Each row was made from one path, in order. Every step used is in the known rows, and no mark comes twice. Write each row's path.
Known rows:
R, Z, A, Y: [  4  15  27 -33 -29  54  29 -24   4  25  20  13 -11 -30  21 -19 -15  59
 -25  48  -9  -8 -32  -2  -6 -40   7]
B, R, Z, T: [-10  -9 -27 -19 -44   7  30  -9  36 -15 -27 -20 -37 -28  28  11 -11  21
  16  71 -28  -4  -5 -48 -18 -27 -14]
F, Y, A, Z: [  8  10  22   5  12   1  21 -34 -34   3  -7 -18 -62 -60  19  15   3  38
 -40  38  -7 -31 -10  13 -42 -42  15]
F, Z: [ 24  -6  25 -14  -1   1  18 -22   6  -9  -2   2   6 -11  13  20  21  -5
   4  16  20   6   3 -31  -7 -28   5]
T, B, R, Z: [ -5  33 -10 -27 -36  24  46  20  -8  -4 -18 -29 -12   3  26   5 -21  -1
   7  67 -18  -4  22 -25  16 -26  -6]
Z, A, Y, F: [ -3  16   5 -30  30  28   7 -53   4  -4 -14  25  -4 -32  11 -34 -42  45
 -36  29 -34 -11 -27  22  14 -26  34]
R, Z, T, B, A: [-12  46 -14 -61 -24  10  37   1  -8   3  -8  11   3  -7  63  14 -26  28
  36  54 -41   9  14   1 -12 -30  -9]
K, B, A, Y, F, Z: [ 20  16 -24 -29  25  11  -2 -41  -4  10 -46  -2 -22 -25  19 -44 -35  12
  16 -22  -4  -1  20  -6  16 -10  51]
B, U, Z, A, Y: [ 14 -20   4 -60  -2  42  31 -14  15 -14  51   4 -46  -7  48  -7 -31  41
 -54   3  -2 -10 -16 -10 -15 -26   2]
F, Y, A: [ -9  -2  14   9   1  -3   1 -22 -41  -1  -1 -22 -42 -51  18   5  -3  18
 -32  24  -6 -18   2  15 -44 -24   4]
K, Z, A, Y: [ 12  -3 -11 -21  -2  38  18 -23  -4   7   7  -5 -24 -34   0 -28 -38  39
 -43   5 -14 -29 -71   4   2 -39  -1]
T, B, F: [ 24  40 -23 -36  -7  -7  25  18  -7  -6  -4  -9  -2  17  16  -1 -40 -16
  -1  25 -30  -2  16  21  25  17  18]
R, Z, T, B, A, Y: [-23  47   0 -67  -5  28  23 -12 -20  12 -10  13 -12 -25  56  -1 -33  46
  31  46 -44  -7  20  10  -7 -31   4]
R, Z, T, B: [ -8  45   3 -47 -32  -2  46  10  -7  -2  -2  19   4   2  42  35 -14  30
  39  62 -28   9   2   4 -16 -18 -20]
B, F, Z, R: [ 34 -23 -17 -21 -17 -15  21 -19  61 -15  15 -13  -6 -21  13  14   2   2
  -4  22 -22   1 -28 -35  -6 -36  55]
Y, A, Z, T: [-15  18   1 -35  20 -40  14 -44  21   7 -18  20 -48 -38  39  43  -3  63
  -4  44 -26 -14 -21   8 -29 -24  23]
U, Z: [  7  -6   8 -16   3   7  21   1   2 -20  31  10  -8  17  32  15   8  -4
 -26 -10  13 -10   4 -12   1 -21 -23]
K, Z, R: [ -5 -24 -38   7 -16  -3  15  10  32  -5  16 -18  -8 -20 -10   6  -5  16
  -5 -15 -18 -15 -76 -17 -14 -47  20]
B, U: [  7 -11 -21 -20 -10  18   7  17  14  -3  16 -14 -36  -5  14  -2 -18   5
  -3  -4   4  12   4 -12 -20  16  12]
Y, A: [-28   4   5 -12   7 -19 -12 -16   3  17  -2   3 -25 -22  23  11  -4  21
 -20  12  -1  -2   1   2 -11  -2  18]
F, Z, T, B, A: [  8  25   4 -69  12 -23  36 -31  -6 -22 -22  11  17  -4  61  32 -12   6
  35  39 -31   8  24  -9  -9 -44   2]
Y, F, Z: [ 17  16   2  -8  28   4  19 -38  11 -21 -30  15   7 -22  16   7  -5  -6
   3  27   5  11   3 -19   6 -22  30]
U, Z, A, Y: [  8  -8  26 -45   8  26  25 -33   4 -14  40  21 -12  -2  39  -8 -14  38
 -56   8  -6 -25 -20   1   3 -48 -10]
K, Z: [ 12  -2 -30   7  -8  16  12  12  -4   1  -1 -15 -19 -15  -7  -6 -15  -2
 -13 -12   4 -13 -47 -10  -1 -12 -12]
T, B, R, Z, A: [  5  31  -5 -45 -48  23  64   2   1  -4 -11 -17   0   4  38  -1 -33  15
 -13  87 -31  -3  -5 -22  13 -47  -8]
U, Z, A: [ 19  -8  14 -38 -12   4  41 -20  13 -21  42  20   4  18  47   9  -7  18
 -50  17  -3  -8 -28 -10  -3 -47 -24]
T, B: [ -3  39   7 -25   4  -6  23  16 -29  -3  -2   2  19  24  14  13 -15  -6
  12  19 -13   0  20  23  15  -2  -1]
T, B, R, Z, A, Y: [ -4  31   7 -51 -30  44  51 -10 -10   1 -11 -19 -16 -13  29 -15 -38  36
 -17  79 -34 -18   3 -13  18 -46   4]
A, Y, F, Z: [  1  16  19 -17  50  32  -2 -51  -2 -10 -31  14 -15 -42   3 -14 -13  21
  -5  15   0 -11  11  -4  14 -20  44]
F, Z, T: [ 15  -9  16 -35   2 -29  23 -37  19 -24 -12  17   1 -15  30  41  14  15
  29  35  -5   7  -5 -25 -24 -28  -7]
B, F, Z, A: [ 59  -6  -4 -42 -21   0  38 -38  39 -11   7  -1  -5 -17  28  -2 -20   3
 -33  48 -14   3 -29 -25   1 -26  24]
T, B, A: [-10  40 -13 -44  15   8  14   5 -32   5 -11  -8  20  13  39 -12 -30  -7
   7   5 -32   1  35  18  21 -19  12]
B, A: [ -8   2 -24 -18  12  17 -10 -13  -4   8 -10 -11   2 -11  29 -28 -17  -2
  -5 -13 -19   0  18  -4   5 -20  14]

Which path is each row?
[  8  53 -10 -47  25  13  33  -7 -25   5 -16  -3   1   4  39  -1 -24  13
  -1  19 -33 -13  25  20  22 -41  23]
T, B, A, Z
[ 24  -7  47 -42   8  21  25 -55   7  -1   9  13   2 -29  22  -2   0  37
 -26  34   2  -9 -22 -15  -3 -53  16]
F, Z, A, Y
[ 10  13  -6 -28  31 -20  23 -51  23 -36 -39  29   2 -25  31  25 -10  12
  22  44 -19  12  -2 -15  -8 -22  18]
Y, F, Z, T
[ 16  37 -11 -30  -6  -9  26   0 -40  -5  -3 -27 -37 -23  32   3 -42  -1
 -28  45 -33 -17  18  33 -11   0  20]
T, B, F, Y, A
[  2   7  13 -11  12 -22  23 -46 -25 -11 -16  -5 -66 -64  33  34  -2  53
 -20  54 -28 -28 -17  18 -58 -43   6]
F, Y, A, Z, T
[ -7  22 -21 -61  -4 -24  31  12   0 -25   0   6 -17  12  41  35 -37  20
  35  35 -37  11  12  17 -21  12  -6]
Z, T, B, U
[ -8  16  -5 -35  57  44 -10 -57  -6  -1 -37   3 -11 -50  30 -41 -28  16
 -10  -2 -20 -10  27  -9  17 -38  53]
B, A, Y, F, Z
[ 22  -8 -20  -5  -6 -14  23 -31  20  -5   7 -30 -70 -67  19  10 -14  38
 -44  41 -44 -32 -38   6 -39 -45  63]
B, F, Y, A, Z, R
[  8  -8 -12 -21 -57  34  44 -14  34  -3  -8 -25 -21 -22  28 -13 -19  23
 -27  77 -18  -4 -25 -48  -4 -49  -7]
B, R, Z, A
[ -7   6 -16 -55  -2 -25  46  -4   7 -53  -1   0 -17  22  59  39 -20   3
   1  44 -33 -16  19 -17  -2 -33 -36]
U, Z, T, B, R
[ -7  19  12 -16  20 -14  11 -29  11  19  -8   6 -46 -34  26  24   5  45
 -26  26  -2 -14 -13   4 -12 -25  32]
Y, A, Z
[ 19  22  -1 -74 -13  14  63  15  -4 -22  47   6 -10  34  64  19 -38  15
 -32  27 -11   6   1   4  -2 -24 -12]
T, B, U, Z, A
[  1  -2  21 -32   8  24   8 -37   0   7   8  12  -5 -21   7 -24 -24  46
 -33  19 -23 -16 -28  16   3 -28  12]
Z, A, Y
[-20  29 -11 -52  15 -41  35 -36  14  -9 -39  -4 -55 -28  50  46 -21  52
  -4  77 -47 -21   0  -3 -12 -35  20]
Y, A, Z, T, B, R
[  8  42  -1 -47  33 -26  39 -38   3 -40 -40  32  15  -8  40  36 -22   7
  33  58 -29  14  12   2   1 -21  17]
Y, F, Z, T, B
[-16  14 -26 -45  -4 -35  31  -6   3 -35 -37 -11  -9   7  31  28 -32   7
  28  61 -53  -7  17  -3  -3 -12 -15]
Z, T, B, R
[ 27  13   8 -29  16   5  40 -56  21 -23 -21  25  18 -21  30   1 -16  12
 -20  51 -12  13 -24 -14   5 -47  27]
Y, F, Z, A
[ 18   3 -42 -13 -16 -14  -3   1  -1  20 -22 -13  -9  10  16 -34 -28  -5
  19 -36  -4   7  13   1   4  10  16]
K, B, A
[ 19  23 -22 -65  -3 -29  44   1   9 -42  18  17 -16  26  61  35 -31   2
  -3  32 -38  -9  11   8   1  -8 -20]
U, Z, T, B, F
[ -6  52   4 -59  55  33  16 -36 -33  -6 -36   4   7 -23  43 -22 -40   7
   4  19 -30  -7  46  13  31 -39  46]
T, B, A, Y, F, Z
[-21  -1   4 -16  13 -29  14 -32  42  15   7   5 -35 -39  23  36  13  64
 -20  26 -25 -16 -39  -2 -22 -55  60]
Y, A, Z, R
[  7  -7   1  -4   5 -12  27 -17  43  -3   9   1 -13 -18  -1  26  19  44
  -1  18 -26 -15 -44  -5 -12 -60  46]
A, Z, R
[ 15  15  14 -26 -50  31  44 -11  15  17  21  13   6 -12  29  -5  -7  37
 -19  57  -5   9 -39 -14 -12 -41  -7]
R, Z, A
[-20  -2 -11 -36  51  30  -9 -58  21  -6 -23   0  -3 -56  29 -30 -19  32
  -3  -3 -40 -11   6 -13   6 -67  78]
B, A, Y, F, Z, R
[ 52  33   2 -65 -16  -5  59 -17   5 -13   5   1  13   9  39  10 -33  -2
 -19  60 -26   5  -7  -1  18 -25  19]
T, B, F, Z, A
[-23  56 -15 -49  54  33   0 -21 -40   1 -34   4   3 -14  32 -36 -54  11
   0   5 -45 -11  43  35  36 -17  44]
T, B, A, Y, F
[ 42  36  15 -72   3  13  45 -30  -3  -8   4   3  -2  -8  33  -4 -40  17
 -23  51 -30 -13  -3  10  23 -25  31]
T, B, F, Z, A, Y
[  5  46 -16 -61  15 -44  32 -30  16   1 -20  14 -51 -25  52  42 -33  49
  -7  63 -49 -15  -8  23 -10 -11  35]
Y, A, Z, T, B, F
[ -5  34 -14 -46  18  -1  35  -9   3   3  -3  -5  10  -2  37   9 -14  28
   5  19 -51 -12   0  15  11 -68  47]
T, B, A, Z, R
[ 23  26 -25 -42  -9 -28  34  -5 -26 -37 -14  -8 -22 -11  29  19 -43   4
  14  54 -60 -12   6  34 -24   3  -7]
Z, T, B, F, Y
[-17  21   0  -6  51  31 -18 -33  -8  -5 -30  12 -21 -34  -9 -31 -28  24
  -7   1 -18 -16   8  20  20   3  39]
A, Y, F
[ 13  44   2 -46  18 -30  47 -16  -3 -16 -20  21 -14   2  29  45 -12  39
  26  51 -39 -13  -7  25  -5 -26   1]
A, Z, T, B
[ 15 -18 -14 -33  -8  22  25  17  17 -22  44  -8 -42  11  42  13 -12   2
 -26 -14  16   3   6 -24 -18  -4  -8]
B, U, Z
[ 23  -4 -26 -14 -22  15  33  -9   7   0   9  -6  -7 -14   9 -12 -29  18
 -39  11 -11 -11 -78  -6  -2 -38 -14]
K, Z, A
[  1  31  12 -30  -9  57  29 -37   8  15  -2  21 -13 -40  24 -27 -30  56
 -26  56 -20  -4 -32   3   4 -38  26]
R, Z, A, Y, F
[ 35  -8  32 -36 -13  -1  41 -43  18  -9   8  12  20  -9  28  12   8  17
 -20  42   5   7 -27 -25  -8 -55   2]
F, Z, A
[ 11  22  -6 -55  -3  15  45  31 -12 -23  38  -4 -20  34  53  24 -25  -3
 -13   6   2   4  26   1   0  -5 -10]
T, B, U, Z
[ 39 -15 -33 -27 -33  -9  28  27  15  -8  26  -9 -50  29  28   0 -22   0
   1 -34  28  10   3 -17 -17  23  -4]
K, B, U, Z
[ -5 -10  15   6   4 -13  24 -36  -5  -3   6 -20 -53 -66  17  26  12  53
 -33  37 -24 -32 -34  10 -55 -70  41]
F, Y, A, Z, R
